Each row comes from the steps of one path. Every step used is in the known rows, and no mark comes twice. Write the path behind each row, first mark first.
Known rows
duzibi/pezu/poma/negude/lolog/pofel: [  6 -14 -10   3 -15   1 -18 -20  -6  20 -10  -3 -23  -5  10  16  12   7
  17  -7  13  -6  12  28 -11 -10  20 -16  -4  -8  -2  28  -9  34 -13  -5
   5  -1   6   4 -12   9   9 -11   3   3  -6  14  -1  14   1]
bagof/pezu/duzibi: [ -8  12 -17   1   9   2   6  14 -12   7  25  -5   3  -4 -19  -7  -4  -7
   5   9  -3  16 -17  11  12   0  -1  21 -18  -2 -22  -8  -3 -14 -16  12
   6  -8  16  -8  -9  -2 -11  -7  -7   4  -6  19  -7   2  -7]
pofel/poma: [  7  -4   5   3   3 -12  -3 -11   4  -3   1   7   8  15  12 -15 -17  -8
  -7  13  11  -1  -8  -5 -14   2   2   4 -10  -5  -1  -7  -1  -3  -9 -14
  10  -8   4  -2  -7 -10  -4  -8 -16   4  -5   1  -8  10   6]
neda/bagof/pezu: [ -8  -1   2 -18 -12 -11  13  12  -8  28  22  -6  10  -4 -31   8 -13  -2
 -11  -8  -9   0  -7   6  -1  -1  -8   7 -18  11  -5 -11 -10  -4  -6 -14
  -9 -10   2  10   4 -16  -4  -8 -13  -6 -11   5   0 -12  -5]
poma/pezu/matag/pofel/lolog: [ 25   3  -1  11 -12  16 -18  18   8  23   3  16  -4   7  -5 -13   4   1
  10 -17  21  32  21  -9 -22 -24  -6  16  17  19 -39  11 -16  -5 -17  12
  -1   1  17  24  -1  29  15   2  10 -12 -30  10  18  -8 -21]
negude/poma/pezu/matag: [ 18  -3 -20 -25   7   4 -21   6   2  17  -9  16  -2  10 -11  -9  17  -9
   8  -3  22  17  11  -7  -8 -12   9  11  10  -6  -6   5 -10  16 -17  -1
 -13  21  27 -18   4  31   8   2  -3  -4 -32   3  11  -2   2]
pezu/matag/pofel/lolog: [ 19   6  -9  15 -13   8 -19   2   4  17   1   6 -16  -2   3 -22  -3   9
   6  -8   6  19   9   1 -12 -20   4  13   1  14 -31  14 -17  -7  -5   2
   8  -2  12  19  -5   8  13   9   8 -13 -27  -5  15  -6  -9]
lolog/negude/duzibi/pezu/matag: [ 15  -6 -20 -28 -10   0  -4  16   3  25 -16   9 -19  -4 -10  -3  43 -10
  -7   5   5   4  19   7 -11   2  20  -5 -15   0 -12  31  -5  -4  -4 -10
 -31  13   6  -6  -9  19   9  -1  -1 -19 -39  15  -4  10  21]
lolog/negude: [  7 -19  -8  -9   1 -10   5   9   4  -3  -9  13   9   0 -13  10  13   0
  -4   3  -1   2  -3  15  -3  13   0   6 -13  -2  -3  13  -1  -7   2   0
  -6  10  -7   5   1  -8   3   3   6   7  -9  -4 -12   6  10]
duzibi/pezu/poma/pofel/lolog: [  4  29   1  19 -22  21 -10 -25   4  15   1  -2 -17  -1  -2  -7  -7  -8
  -9  -3   3  -3 -21  -2 -31   7  -4  -4  18  -3 -22   5  -3 -10 -21  -1
  -2 -19  19  12 -14  27   3  10  -5   0 -20 -13   6  22  -8]
duzibi/pezu: [ -9   8   9  -5  -9  10  -2   1   1  17   9  -8 -15   2  -9   2   8  -5
   3  -4 -10  -3   9   3 -10  -4   5  -6   2  11  -9  11  -5  -2  -3  -6
 -14   6  10  -9  -2   0   0  -5   2   1  -9  15   7   3   5]
pezu/poma/negude: [  7 -12 -23   3 -11   0  -3 -16 -10   2   1 -11  -7  15  20  13  -1  -5
   0  12  12  -4   4  16   3   1  16  11 -12 -15  -4  13 -14  11 -11  -1
  16 -20  -6  -1  -1   0   1  -2   5 -11  -4  -6   4  12  -7]
matag/pofel/poma: [ 12 -13  12  20 -11  -2  -7  -4   9  10   5  -2   2  26  10 -12 -31  -5
  -1   4  11   5   4   6  -6  -3  12   8  -9   8 -14   3 -10   0 -19  -7
  19  -8  -2  12 -10 -24   7 -12 -16   0 -25   4   1   3  -7]
neda/bagof/pezu/poma/pofel/lolog: [  1  16  -4   8 -26   4   9 -14  -6  26  20  -2   7  -6 -24   0 -30 -12
 -21  -3   4   5 -33   0 -24  13 -19   9  -2 -10 -17 -18  -9  -9 -24  -9
   7 -31   3  32  -5  16  -1  10 -13  -9 -22 -24  -4   7 -14]
matag/pofel/lolog/negude: [ 23  -7  -4  15  -7   3   1   6   5   7  -8  14   1   4 -13   1  -4  12
   2   0   9  22   1  14 -12   6  -1  18   0  15 -25  19 -10  -6   4  12
  -1   2  -4  29   4 -14  10   2   6   5 -19 -16  -6   4  -4]
lolog/negude/duzibi: [ 17 -18 -16 -21  -1  -4   9   8  -1   2 -16  12   3  -3  -1   0  23  -7
 -14  12  12   4   6  14   7  22  10   3  -7 -10   5  10   4  -2   0   2
 -19   7 -10  12  -4   2  -1  -9  -1  -6 -18  -5 -22  14  10]
pezu/poma: [  0  -7 -11   6 -12  -2 -14  -9  -1  -1   4  -1  -8   6   8   4  -3  -8
 -15  12   1  -5 -12   5  -9   4  11  11 -11  -7  -8  10  -3   4 -16 -11
  23 -10   5   3  -5   2  -8   6  -5 -11  -3  -9   2  12   1]
duzibi/pezu/matag/pofel/poma/negude: [ 16   0  -2   8 -19   3 -15  -6   8  34  12  -9 -20  28  14  -6 -11 -10
  16   5  13   6  30   8 -15 -28  24   3 -12   8 -29  28 -26   5 -17 -13
   2 -10  14 -10 -16 -10  24 -13  -3  -5 -48  34  25   4  -7]
duzibi/pezu/poma/negude/lolog: [ -4 -11 -17 -14 -17  -1 -18 -23 -13  26  -1 -12 -19   5  24  23  14   8
  14   7  19 -17   9  25 -16  -6  24  -4  -9 -19 -18  26 -19  25 -19  -9
   5  -9  15   1  -5   3  -4 -10  16  -4  -6  11   9  16  -6]
duzibi/pezu/poma/pofel/lolog/negude: [ 11  17  -4  13 -20  13  -3 -20   9  12  -5   8 -10  -1 -14  -1  -2 -10
  -9   2   0  -2 -22   8 -36  20  -5   2   6  -6 -27  19  -2 -14 -14  -1
  -6  -9   8  10 -14  20   5  16   1   8 -27 -19  -2  31   0]
lolog/pofel/matag/pezu/duzibi: [  1   3  10   1  -4   5 -13  -3   8   0   2 -11  -7   2 -24 -37  -1  -3
  25   0  10  44  -4   4 -13   0   6 -27  -3   5  -7   4  11 -14  -8  16
  17  39  14  24 -29  -6   9  -8 -19 -13 -23  15  -9  21   2]
lolog/pofel: [  5  -6   2  13  -1  -1   2   0   9 -10  -9   4  -1 -11 -14  -7  -7  -1
   9 -16   0  10   5  -1   2  -1  -5 -11   4  11  11  -5   3  14   9   1
   5  11 -11  -1  -4   9  10  -7 -11   6   1   2 -10  -4  10]
pofel/matag/pezu/poma: [ -2   7   9  -5 -21  -4 -17 -11   5  11   6 -18 -14  22   6 -13   3 -19
  -3  10  15  18 -17   2 -22  -1   9  -1 -14  -4 -10  27   2 -12 -20  -9
  17  16  12  38 -16  -2   0  14  -7 -29 -23  -4   1  22   8]
lolog/pofel/poma/negude/duzibi: [ 31 -16 -14  -4   3  -7  12 -17  -2  -4 -18   3  -7  14  16 -13  -6 -15
   1  10  38  13  18   8  13   3  11 -15   1 -14  19 -16   3  24  -6  -2
   3  -6 -14   7 -15   6  11 -34 -26  -2 -20  12 -24  20   1]
pofel/lolog/negude/duzibi/pezu: [ 16   4  -9 -13  -4  14   6   1  -4  21 -16  10 -14  -6 -11  -3  35  -2
 -13  13  13  10   1   5 -16  14   7  -2   3   5 -14  15   4  -9   1   3
 -28   8   8  21   0  14   0  -7   1  -7 -21  -7 -21  25  13]
negude/duzibi/pezu/matag/pofel: [ 12   5  -6  -8 -23  23 -13  16   3  38   7 -11 -24   5   3 -11  13  -8
  -3  -6   1  11  33   8   4 -17  29  -3   4  13 -23  31 -12   5 -19  -7
 -15   0  17   7 -15  10  13 -10  -8 -27 -51  23  22  -7   0]
pofel/matag: [ -3   8  14  -9  -6 -12  -6   3  11   3  -5  -5  -9  15  -9 -18  -1   4
   8  -3  14   4  -1 -10 -11  -8 -10  -6  -9  10  -2  -1   8 -11   5  -1
 -13  18   3  19  -6  -6  11 -10 -11  -6 -12   1   0   5  19]
bagof/neda: [  0  13   7   0   1  -8  -1   2 -10   0   4  -3  -3   7  -3  -1 -10  -6
 -10  -4  16   4 -12   3   8   4   2   4   5   6  -5  -7 -13   4  11 -10
  -8 -13   7   8  -2  -7   7   0   6   6 -12  -8  -4   1   7]
duzibi/pezu/matag: [ -4  12  -4  -9 -12   6 -19   8   5  23   2   3 -20  -2 -10  -8  17  -8
  10  -7  -6   1  13  -4 -18 -22  12  -3  -5  11 -18  24  -9  -5  -4 -14
 -13   7  17 -19  -7  17   7   4   4  -7 -26  25  17  -2  10]
matag/pofel/lolog/negude/poma/pezu: [ 35 -16 -14   3  10  13  -7   6   6  21 -17  14   7  19 -24   5  -1   5
   1   3  33  33   5  11 -10   6   3  25  19  14 -23  11 -15  13 -13  24
 -16  25  14  24  17   6  14  -8   7  10 -33 -19  -5  11 -11]
neda/bagof/pezu/duzibi: [-13  -1 -13  -9  -3  -4   8  20 -18  19  27  -8  12  -4 -35  -4  -7   3
  -6   2 -10  18  -9  13   4   4   5   7 -21  -2 -20 -14 -11  -9  -7  -3
  11  -6  17   1 -11 -16 -11 -17 -18  -7 -10  11  -4  -6  -9]
negude/lolog/pofel: [ 10 -21   1   0   1 -11 -10  -4   1   1 -18  12  -1 -22   0  -3   2  17
  16 -21  12   0   3  10  -8   0  -3 -16   4  -4  11  -2   3  23   1   1
   2  12  -3  11  -8   7   5 -10   2  10   4   2 -11  -3   4]
pofel/lolog: [ 10  13  -1  11   2   4   0  -4  -1  -2  -5  11   0  -5  -5 -10   4   8
   2   2  10   8  -9  -6 -15   2 -12   7   8   5 -10  -9   1  -6   5   7
   3  -6   8  16   5  11  -4   6   4   0   3 -17 -10   8  -4]

Write each row's path
[ 20  10   1 -22  -3   1  -1 -21  20  23 -19 -11   0  21 -13 -17  -5 -13
  13   0  23  15 -17   5 -15  27  -2 -16   8 -13  11  11   3 -13  -8   9
 -35  42  10  20  -6  -9  26  21  -7  -3 -54 -22  -9  28   7] -> lolog/negude/poma/pofel/matag/pezu
[  8 -21 -22  -7 -14  -9 -13 -21 -16  13 -11  -2  -9   3  31  18   8   8
   8   9  27 -13  -2  24  -6   1  20   6 -15 -33  -8  14 -16  22 -17  -3
  17 -12   9   8  -4   2  -4  -2  10  -7   0  -4   3   9 -14] -> pezu/poma/negude/lolog
[  1  14 -16 -13  -3  -9   0  21  -1  19  20   3  -9  -7  -8  -5   6 -16
   7  -9  -7   6  -8  -3  -3 -18 -10  18 -21   7 -19   5  -4 -13  -4  -8
  -5  -9   7  -6  -4  14   7   8   4  -2 -27  17   4  -7  10] -> bagof/pezu/matag
[ 17   1  -7  10 -18  10 -14   9   9  32  -2  13 -21   0 -18  -6  17   7
   9  -5  -1  22  14  13 -26 -14   7  12  -9  30 -43  40 -17 -13   1  -2
 -11  11  11  11  -7   2  15   7  12  -1 -43   6  10   3   7] -> duzibi/pezu/matag/pofel/lolog/negude
[ 22  11  -1   7   2  -2  10 -11   7   0 -14  18   7 -11 -11  -7  -2   3
   0  -4   8   2 -15   2 -18  23 -23  -1  13  -9 -10  -6   5 -24   2  11
 -16   2  -7  14  -4  17  10  14   5  14 -16 -24 -15  11  -8] -> poma/pofel/lolog/negude
[ 19 -13   1  16  -3   0   2 -12   0  10   4 -10  -1  33  24   0 -28  -2
   9  10  22   7  14  13   5  -8  14   9 -10   2  -9   2 -20  10 -14   3
  16 -17  -4  11  -9 -26  18 -21  -6   0 -27   9   5   5 -17] -> matag/pofel/poma/negude
[ -9   2  -4   3 -21  11 -15  -8   1  14  11 -10 -18   6  -2   7   4 -11
 -10   9  -9  -4  -4   8 -17  -5  15   4  -8   2 -17  23  -9   4 -20 -16
  10  -9  17   0  -6   4  -5   5  -5  -8  -8   7   9  15   8] -> duzibi/pezu/poma
[ -2  26  15  -3 -12  16  -4 -15   7  11  12 -21   0  10  -4 -35 -12 -12
  23  -1   8  22 -14   1 -12  16  -5 -30   9 -16 -15   0   2 -30 -21  19
  -1  21  21  22 -31   0   9   8 -15 -12 -31   7   3  15 -18] -> poma/pofel/matag/pezu/duzibi
[ 19   3 -14  13  -9   0  -4 -18   6  -5 -15  16   0  -2  -3  -7  -6  -7
 -14   4  11   1 -27  12 -24  25 -11   9   3 -17 -15   8  -2 -13 -12   3
   6 -11  -5  19  -8  21   5  21   3   8 -18 -32 -17  24  -5] -> pezu/poma/pofel/lolog/negude
[ 26  -9 -26  -9  15   0   0 -15   0   7 -24  19  -1   5 -18  -2   9  11
   0  17  24  15 -15  10  -9  15   2  21  -6 -10  -5   2  -4   4   8   9
 -14  18  10   6  14   4   5   9   5  11 -12 -34 -23  24  12] -> pofel/lolog/negude/poma
[  1   3  -6   1   1  17  -6  -5  -7   3  13 -10   7   2  -3 -14   5  -7
  13  16  -2  32  -6  15  -3   9  21 -11   0 -13 -16  10  -1 -14 -19  21
  22  10  19   7 -20  -8 -14   9   0 -13  -9  14  -4  11 -20] -> matag/pezu/duzibi
[ 19   0 -15   4  -8 -14   1   6   3  31  25  -6 -10  22  11  -3 -23 -15
  18  -3  20  12  10  12   0 -28   6  26 -29  10 -23  13 -26  -1 -17  -5
   9 -26   8  -1  -9 -12  23 -10  -5  -1 -52  32  17   1  -6] -> bagof/pezu/matag/pofel/poma/negude
[ 20 -14 -16 -15 -21  12  -5  21   5  34  -6   0 -18   6  -7  -3  24  -9
  -4  -1  -1  13  28  20  -3  -4  27   1  -6  10 -23  44 -16  -3 -11  -8
 -23  12   9  10 -10   0  14  -2  -1 -23 -57  22   7   0   8] -> lolog/negude/duzibi/pezu/matag/pofel
[ 14  15 -14  14 -11   4  -6  16   2  34  21   3 -15  -3 -11 -13  -7   0
  10 -12   6  22  -1   0  -8 -21 -12  30 -11  24 -41  15 -17 -12  -9   4
  -1 -15  14  21  -2  12  10   8   3  -5 -37  10  12  -1  -6] -> bagof/pezu/matag/pofel/lolog
[ 11   4   7  29  -8  14  -5  -2  -1  14   5   0  -5   4   2  -9 -14  12
   0  -6  13  18   5   1  -5  -6  -2  11   6  18 -21   5  -8  -2  -4  15
   6  -8   5  29  -4  -7   6   3   1   0 -13 -14   5   0 -14] -> matag/pofel/lolog
[ 30 -15 -18  -8 -15   1  -3  -1  -2  24  -3  -3 -11  30  34 -15  -8  -9
   5  12  34   8  32  13   9 -14  30   6 -12 -14 -12  12 -19   7 -21  -5
   7 -20   0  11 -17  -6  19 -21 -14 -28 -52  16   7   9  -8] -> pezu/matag/pofel/poma/negude/duzibi
[ 12  27   4  18   0  12   3 -19   1   4  -6   5   2  -8   2 -16 -11   0
   5  -9   8   1 -13 -10 -12  10 -22  -7  25  -7  -6 -17   6 -15  -6  10
 -12  -7   4  11 -10  22   9   8   2  11  -7 -21  -1   6 -16] -> poma/pofel/lolog
[  7  -1   9  12 -21   4 -24  -1  12  26   8  -4 -23  21   0 -19 -13 -10
   8  -3   1   4  16   2 -23 -23  21   2 -15  19 -32  22 -16  -1 -22 -18
   4   1  19  -4 -20 -11  13 -12 -13  -9 -44  30  20   0   2] -> duzibi/pezu/matag/pofel/poma
[ 13  -3  -2   9 -14   2 -17  10   8  15   7  -5  -9   6   4  -8 -11  -1
  11 -11  -2   9  18   2  -5 -19  10   6  -6  10 -19  20 -20  -2  -8  -7
   7   1   5   4  -9   0  14   6  -1 -13 -33   9  20 -16  -7] -> pezu/matag/pofel
[  9  15   1  15 -22  20 -20   4   3  35   7   1 -27   3 -12 -17   3   6
  16  -7   0  17  18  -3 -25 -26  10   2   5  30 -40  24 -19  -5  -9  -1
  -7   0  21  11  -8  11  14   4   5 -11 -32  10  22  -2  -5] -> duzibi/pezu/matag/pofel/lolog
[ 10 -14 -12 -13   2 -13   2 -12 -11  18 -11  -1   0  -1  24  14  13  19
  25   0  24  -9  13  16  -1  -2   9  -4  -3 -23   7   3 -10  16  -4   8
  -5   0   3   7   0  -4   5 -10  18   3   4   3   3   2 -16] -> poma/negude/lolog
[  9  -6 -12 -23  -5   7   8  10  -5  19 -11   3  -9  -2  -9   8  28  -7
 -17  13   4   7  11  17   0  14  17  -4   2   1  -4  21   1  -3  -2  -5
 -30  11   1   8  -2  -2   3  -8  -4  -9 -28   7 -15  14  13] -> lolog/negude/duzibi/pezu
[ 23 -13 -14 -16   5  -4  13 -20 -13   4 -12  -6  -1  23  31  -5  -1 -14
  -5  24  38   0  16   7   8   2  18  -1  -3 -20  11  -8  -4   8 -11  -1
  -1 -18  -3   8  -7  -4   3 -27 -14 -12 -19   8 -11  21  -5] -> pofel/poma/negude/duzibi
[  5  12  -7  -5 -25  24  -6 -15   2  19   0 -16 -16   0  10  -4   3 -26
 -22   3   3 -14  -6   8  -5  15  16 -12  17 -17  -7  11  -1  -3 -35  -9
 -14 -16   8   9 -16  26   1  -6 -16 -14 -31  -3   8  17  -4] -> negude/duzibi/pezu/poma/pofel
[ 17  -9   3   9 -15  -5 -21   1   8  11   5   6  -7  22  11 -24 -21  -7
   5   1   9  10  11   0 -10 -16  14  14 -17   5 -21  12 -16  -4 -19 -13
  20  -2   9   6 -20  -8  11  -6 -12  -7 -40  13  15  -4  -1] -> pezu/matag/pofel/poma
[ 30 -13 -13   4  -6  12  10   5  -3  15 -17  12  -2   4   0  -3   8   6
 -14  10  21  19   7  15   1  13   8  17   7  10 -19  17  -3  -4  -2  17
 -11   0  -6  39   0  -2   7  -8  -2 -10 -29 -18 -17  10  -6] -> matag/pofel/lolog/negude/duzibi
[ 16  -1  -9 -23 -20   1   1 -17  -9  23  -1 -28 -18  28  26 -11  17 -24
   1  24  40  19   6  16  -6   5  27  -5  -7 -24  -1  24  -1  -2 -25   4
   4   1   8  47 -15  -3   1  -3  -8 -42 -38  -2  -7  35  -5] -> pofel/matag/pezu/poma/negude/duzibi
